Known rows, with every step that occurs:
beron/bidu/rikin: -16  21  28  36  -6 -34 -30 -10 -31  14 -17  32   2 -44   8  13  19  -5  27  30  -2
sunab/rikin: -35  14  28  25 -20  25 -17 -27 -17  14  24  25  -3 -10  12  14  -6 -18 -12 -32  35
bidu/rikin/kovibif/beron/sunab/foso: -11 -22  31  16 -10   3 -28 -66 -59  27  19  46   4  10  39  48   5  12   8  -4   5
foso/sunab/beron/bidu/rikin/kovibif:   6 -24  18  27 -15 -11 -11 -20 -57  27  39  19  -1 -39  16  -1  20  21  62   8  13
kovibif/beron: -15 -12  23   2  -7 -32 -30 -45 -21  10   5  16  -8  -1   8  12  -8  -3   7  12 -15
kovibif/rikin/bidu/beron/sunab/foso:  -5 -20  33  16 -12   0 -32 -47 -61  21   7  57  10   2  30  74  16   2 -10 -17  16
sunab/beron: -45  -3  32  19 -15  26 -14  -5 -18  26  33  21 -13 -37  19  10   6   1   8  -7   4
rikin/sunab: -18 -21   4  11 -21   1   5  -4 -41   8  27  -5  -1  31   3  29  10   5   0 -12  50
beron/sunab:   0 -14  18  -2 -16   1  -1 -10 -42   4  13  48 -10  34  10  56 -11  -3   1 -19  20
beron/bidu:  -1   0  32   1  -4   9 -11   4 -27  -4 -24  56  -2  -5 -27  10  21  -3  28   0  25
rikin/sunab/beron: -53 -19  20  18 -27  27  -2  -6 -36  27  50   9  -8 -19  32  26  16   6   0 -15  22
rikin/sunab/beron/bidu: -34 -14  31   5 -21  29  -4   1 -41  10   7  54  -1 -23   6  24  36   1  20 -11  24
foso/sunab/rikin/kovibif/beron/bidu:   6 -25  28   1 -17 -11 -18 -32 -51   5   6  54   3 -14   2  16  21   4  36  -9  11
foso/sunab/beron: -18 -10  28  38 -19  -5 -11  24 -38  26  45   5 -10 -43  26  36   8  10  10 -13  13
rikin/bidu/beron/sunab:  10 -26  12   9 -27 -18 -13  -4 -62   9   8  57   4   4  14  89  12   0  -2  -8   7
kovibif/beron/sunab:  -6 -23  18  -8 -19 -22 -13 -40 -46   6  14  50  -9  30  26  60 -13  -5  -3 -10  -7
rikin/kovibif:  15 -34  12  -2  -6  19   1 -27 -36  15  38  10  -9  12 -16 -19  -2  19  51  -7  33
beron/bidu/rikin/sunab/foso: -26  -7  28  35 -11  10 -22 -32 -54  23   7  21  13  -3  24  36  29  11   3   3  38
bidu/beron:   2  -5  12  30 -13 -27 -39   9 -36  25  -5  30  -5 -28   9  40   1  -5   2  33  -2

Rows:
 -9  -8  37  20 -16   6 -10  22 -42   9   5  52  -2 -39   2  31  30   5  27  -9  18 | foso/sunab/beron/bidu
-22  16  31  49 -14 -37 -29   2 -41  23   4  28   2 -67  29  27  26   0  27  23  -7 | foso/sunab/beron/bidu/rikin
 13 -29  14  21 -22  15  -1 -25 -51  20  60   9  -2  -2   8   4  -1  13  35 -34  48 | foso/sunab/rikin/kovibif
  8 -14  14  43 -30 -29 -31   8 -55  17  12  24  16 -48   8  70  28  -1  -2  -3  15 | foso/sunab/rikin/bidu/beron
-28 -11   9  24 -25 -34 -14 -24 -53  14  12  10   7  -6  27  36  25   1  10  13  19 | kovibif/beron/bidu/rikin/sunab
-25  -7   9  27 -23 -22  -8 -10 -52  13  13   9   7  -4  20  34  26   2  11   9  31 | beron/bidu/rikin/sunab
  4 -16  18  17 -17 -45 -38 -22 -44  14   2  27  10 -40   5  52  23  -8   2   5  -2 | kovibif/rikin/bidu/beron
 -8 -11  34  15  -6  26 -17 -32 -47  17   6  49   1  25  17  52   3   8  -4 -17  31 | beron/sunab/foso
-28  -3  39   6 -12  28 -12   2 -28  10  -4  62  -4 -35  -3  13  29  -1  25  -5  11 | sunab/beron/bidu
-29 -12  28  31 -13  -2 -28 -46 -56  25   8  22  14  -4  32  39  28  11   2   6  25 | kovibif/beron/bidu/rikin/sunab/foso
 -7 -22  30  -8 -15   5 -19 -47 -41   5  -1  63   1 -11  -2   4  20  -1  35  -6   6 | sunab/rikin/kovibif/beron/bidu
 -7  -9  33  -6  -7 -13 -23 -26 -31  -2 -23  59  -1 -10 -11  14  18  -4  24   8  -2 | kovibif/beron/bidu
 -7 -25  17   7 -18  37  -3 -45 -37  21  51  19  -4   2   3 -14  -3   7  33 -30  41 | sunab/rikin/kovibif
 -6 -10  16  33 -28 -13 -33  -7 -45  17   7  32  15 -46   5  57  27  -5  -4   0  11 | sunab/rikin/bidu/beron
-14 -14  25  11 -29  20   2 -27 -42  -5  25  31  18  -5 -10  56  29  -1  -2 -57  41 | beron/sunab/rikin/bidu
-20 -18  25  23 -10  26 -13 -28 -47  20  17  12   8  22  13  34  18  14  -4 -12  51 | rikin/sunab/foso
-58 -18  25   9 -25   8 -10 -34 -35  27  55  10 -10 -21  46  25  11  -6  -6 -26  15 | kovibif/rikin/sunab/beron
